What can hang from each mark:
bafu: kuneba tipa
rutab: disis sisegap
tipa: bafu nanu
disis: rutab
vugi: nanu sisegap
sisegap: rutab vugi
nanu: tipa vugi
nofele: rutab
kuneba: bafu

Every row comes from one small tree of marks. Brackets hold a mark, then the marks that hang from it, in alphabetical order. Every link used is in the known rows. Which tree was each row made from?
Known rows:
{kuneba bafu}: [ 1.62  0.95 -0.20  0.39 -0.61  0.44 -0.22 -0.04  0.47  0.04 -0.44 -0.66
 -0.12  0.12 -1.57  0.22  0.09 -0.91 -0.31 -0.43 -0.17 -0.54]
{kuneba {bafu {tipa nanu}}}: [ 2.08  1.33  0.22  0.50  0.70  0.51  1.13 -0.34  0.48 -0.47  0.44 -1.87
  0.12 -0.58 -2.01  0.27  0.12 -2.05  0.35 -0.14 -0.41 -1.40]
{nofele {rutab disis {sisegap {vugi {nanu {tipa bafu}}}}}}: [ 1.97  1.08  1.08 -0.31 -0.44  0.10  2.03  1.40 -0.85 -1.44  0.87 -3.95
  1.77  0.79 -3.41  1.00  0.44 -0.88  0.08 -1.43  0.81 -3.72]
{tipa {bafu kuneba} {nanu vugi}}: [ 2.25  0.74  0.68  0.65  1.37  0.33  1.42  0.19  0.89 -1.18  0.16 -1.87
  0.39  0.39  1.53  0.10  0.49 -1.87  0.32  0.99 -0.68 -1.75]
{nanu {vugi {sisegap rutab}}}: [ 0.13  2.07  0.54  0.65  0.08 -0.18  0.82  1.77  0.65  0.61 -0.01 -0.69
  0.03  0.63 -4.50 -0.68  0.74 -0.36 -0.14 -1.29 -0.41 -0.23]
{kuneba {bafu {tipa {nanu {vugi {sisegap rutab}}}}}}: [ 2.25  3.43  0.65  1.16  0.75  0.37  1.96  1.41  1.15  0.17  0.42 -2.53
  0.11  0.03 -6.39 -0.47  0.85 -2.36  0.21 -1.46 -0.80 -1.69]
{disis rutab}: [ 0.13  2.01 -0.09  1.24  0.99 -0.12 -0.52  1.06 -0.05  0.13  0.14 -0.05
 -0.06  0.00  0.40  0.72  0.53 -0.21  0.00  0.34  0.14 -0.06]
{vugi {nanu {tipa bafu}} sisegap}: [ 1.23  0.70  1.06  2.38  0.60  0.03  0.93  2.58  0.29 -0.74  0.29 -0.74
  0.69  0.95 -2.31 -0.17  0.07 -0.10  0.16 -0.91 -0.24 -0.60]
{nofele {rutab disis {sisegap {vugi {nanu {tipa {bafu kuneba}}}}}}}: [ 2.13  1.03  0.84 -0.19 -0.54  0.01  2.49  1.60 -1.11 -1.39  0.64 -4.62
  1.24  0.56 -3.07  0.93  0.63 -2.04  0.41 -1.48  0.91 -4.50]
{kuneba {bafu {tipa {nanu {vugi {sisegap {rutab disis}}}}}}}: [ 2.38  3.44  0.67  0.78  0.38  0.23  1.89  1.38  0.94 -0.27  0.46 -4.03
  0.36 -0.10 -5.44 -0.21  0.64 -2.64  0.14 -2.64 -0.73 -3.04]
{sisegap {rutab disis} {vugi {nanu tipa}}}: [ 0.27  1.68  0.53 -0.87 -1.46 -0.38  2.83  1.25 -0.43 -0.78  0.88 -3.14
  0.90  0.35  0.17 -0.36  1.74 -0.67  0.16 -0.55  1.06 -1.49]
{nofele {rutab disis}}: [ 0.43  0.69  0.24 -1.09 -0.05  0.12 -0.01  0.25 -0.74 -0.26  0.09 -2.13
  0.50  0.23  0.50  0.57 -0.33 -0.41 -0.12 -0.94  0.06 -1.35]
{disis {rutab {sisegap {vugi {nanu tipa}}}}}: [ 0.26  1.90  0.60  2.21 -0.09 -0.44  1.60  2.19 -0.48 -0.45  0.76 -1.80
  0.61  0.51 -5.14  1.24  1.34 -0.63  0.29 -0.54  1.26 -1.80]
{nofele rutab}: [ 0.26  0.66  0.28 -0.75  0.26  0.21  0.03  0.31 -0.57  0.19  0.12 -0.72
  0.32  0.39 -0.28  0.25 -0.17 -0.17  0.00  0.18 -0.02 -0.01]
{bafu kuneba {tipa {nanu {vugi {sisegap rutab}}}}}: [ 0.85  2.47  0.78  1.00  1.29 -0.20  2.56  1.70  0.44  0.17  0.61 -2.54
 -0.34 -0.25 -4.54 -0.76  0.96 -2.55  0.81 -1.08 -0.49 -1.93]
{nanu tipa vugi}: [ 0.45  0.52  0.69  1.81  0.73  0.10 -0.18  0.55  0.37  0.26  1.08 -0.73
 -0.44  2.12 -0.45  0.27 -0.10  0.36  0.10  0.57  0.00  0.27]
{nofele {rutab sisegap}}: [ 0.30  0.82  0.26 -0.56 -0.01  0.10 -0.05  0.29 -0.84  0.26  0.06 -0.68
  0.66  0.19 -5.19  0.53 -0.55 -0.57 -0.07 -1.07  0.21 -1.82]
{kuneba {bafu {tipa {nanu vugi}}}}: [ 2.37  1.52  0.54  1.47  0.84  0.61  1.10  0.02  1.14 -0.33  0.61 -2.51
 -0.10  0.40 -2.30  0.43  0.17 -1.86  0.34  0.18 -0.46 -1.37]
{vugi sisegap}: [-0.20  0.08  0.22  1.05  0.30 -0.18  0.14  1.32  0.09  0.21 -0.35 -0.15
 -0.03 -0.03 -4.09 -0.03 -0.19 -0.14 -0.11 -1.88 -0.49 -0.10]

Write each row's tree:
[ 1.99  0.50  0.32 -0.24  1.27  0.32  1.51 -0.21  0.25 -1.32 -0.02 -1.31
  0.66 -0.59  1.29 -0.12  0.39 -2.07  0.34  0.77 -0.62 -1.87]	{tipa {bafu kuneba} nanu}
[-0.13  2.15  0.74  1.35 -0.39 -0.23  1.67  2.67 -0.12  0.15  0.35 -0.54
  0.43  0.66 -3.98 -0.97  0.84 -0.58  0.20 -1.19  0.26 -0.15]	{vugi {nanu tipa} {sisegap rutab}}
[ 0.44  0.30  0.73  1.68  1.01 -0.01  1.16  1.30  0.84 -0.43 -0.09 -1.31
  0.44  0.62 -4.69  0.04  0.05 -0.83 -0.14 -1.19 -0.87 -0.42]	{tipa {nanu {vugi sisegap}}}
[ 1.70  0.27  0.66  0.67 -0.17  0.02  2.55  1.45 -0.04 -1.17  0.50 -2.56
  0.37  0.54  1.07  0.19  1.37 -1.14  0.54  0.59  0.64 -1.36]	{sisegap {vugi {nanu {tipa {bafu kuneba}}}}}
[ 1.59  2.10  0.87 -0.71 -0.42 -0.02  2.84  1.39  0.18 -0.93  0.97 -1.78
  1.13  0.47  0.72 -0.59  2.02 -0.41  0.19  1.04  0.60 -0.79]	{sisegap rutab {vugi {nanu {tipa bafu}}}}
[ 0.52  0.42  0.26 -1.72 -0.79 -0.09  1.30  0.21 -1.05 -0.51  0.21 -3.44
  0.97 -0.24 -5.05  1.07  0.25 -0.91 -0.22 -2.27  0.61 -3.25]	{nofele {rutab disis {sisegap vugi}}}
[-0.11  1.69  0.22  0.13 -1.33 -0.48  1.86  2.39 -0.03 -0.41 -0.51 -1.86
  0.88 -0.61 -2.98 -0.78  0.84 -0.98  0.04 -2.58  0.23 -1.71]	{vugi nanu {sisegap {rutab disis}}}
[ 0.75  0.64  0.73  2.20  1.61 -0.11  1.78  1.60  0.46 -0.12  0.43 -2.71
 -0.66  0.03 -4.45  0.09  0.18 -2.12  0.91 -1.34 -0.61 -1.74]	{bafu kuneba {tipa {nanu {vugi sisegap}}}}
[ 1.67  2.33  0.84  2.00  0.66 -0.12  1.50  2.20 -0.11 -1.09  0.89 -1.89
  1.09  0.56 -3.72  1.19  1.41 -0.73  0.21 -0.14  0.87 -2.55]	{disis {rutab {sisegap {vugi {nanu {tipa bafu}}}}}}
[ 1.86  2.63  0.96  0.28  1.42  0.24  1.83  1.41  1.19 -0.75  0.21 -1.32
  1.22  0.27 -3.20 -0.76  0.92 -1.29 -0.19 -0.57 -1.18 -1.30]	{tipa bafu {nanu {vugi {sisegap rutab}}}}
[ 0.22 -0.31 -0.08 -0.99 -1.09 -0.28  1.24 -0.12 -0.47 -0.68  0.13 -2.77
  0.70 -0.61 -4.85  0.83  0.38 -0.68 -0.20 -2.51  0.60 -3.30]	{rutab disis {sisegap vugi}}
[ 1.66  0.65  0.60  1.51  0.33  0.09  1.21  1.45 -0.02 -0.89  0.39 -1.20
  0.10  0.74  2.04 -0.11  0.41 -1.13  0.63  0.72  0.33 -1.27]	{vugi {nanu {tipa {bafu kuneba}}}}
[ 0.98  0.61  0.51  1.19  1.34  0.02  1.67  0.25  0.39 -0.35  0.79 -2.54
 -0.62  0.02 -0.25  0.22  0.33 -2.02  1.00  0.51 -0.14 -1.65]	{bafu kuneba {tipa {nanu vugi}}}
[ 0.57  2.10  0.74  0.15  0.33 -0.19  1.84  1.32  0.65 -0.55  0.12 -2.63
  0.96  0.17 -3.82 -0.44  0.64 -1.49 -0.17 -2.00 -0.68 -2.03]	{tipa {nanu {vugi {sisegap {rutab disis}}}}}
[-0.01 -0.51  0.12  0.00 -1.56 -0.36  2.26  0.94 -0.14 -0.68 -0.29 -1.62
  0.84 -0.65 -5.44  0.43  1.00 -0.59  0.08 -1.14  1.04 -1.93]	{rutab {sisegap {vugi nanu}}}
[ 2.02  2.61  0.94 -0.04  1.06  0.12  1.90  1.38  0.98 -1.17  0.24 -2.72
  1.51  0.15 -2.36 -0.49  0.73 -1.48 -0.24 -1.58 -1.05 -2.66]	{tipa bafu {nanu {vugi {sisegap {rutab disis}}}}}
[ 0.16  1.28  0.08 -1.72 -2.03 -0.44  2.99  1.05 -0.15 -0.91 -0.03 -3.00
  1.05 -0.83  0.23 -0.43  1.93 -0.94  0.09 -0.76  0.99 -1.67]	{sisegap {rutab disis} {vugi nanu}}
[ 2.03  2.90  0.97  1.18  0.92 -0.04  1.01  2.15  0.27 -0.22  0.75 -3.06
  0.01  1.44 -1.76 -0.41  0.57 -1.57  0.18 -1.92 -0.54 -2.85]	{nanu {tipa {bafu kuneba}} {vugi {sisegap {rutab disis}}}}
[ 1.82  2.87  1.23  1.10  0.96  0.06  0.66  1.95  0.57 -0.27  1.04 -2.34
  0.60  1.65 -2.08 -0.29  0.42 -0.39 -0.14 -1.68 -0.68 -2.10]	{nanu {tipa bafu} {vugi {sisegap {rutab disis}}}}
[ 0.28  2.48  0.89  1.55  0.54 -0.12  0.66  2.02  0.42  0.77  0.86 -0.81
 -0.12  1.81 -4.45 -0.57  0.50 -0.16 -0.05 -1.05 -0.33  0.00]	{nanu tipa {vugi {sisegap rutab}}}
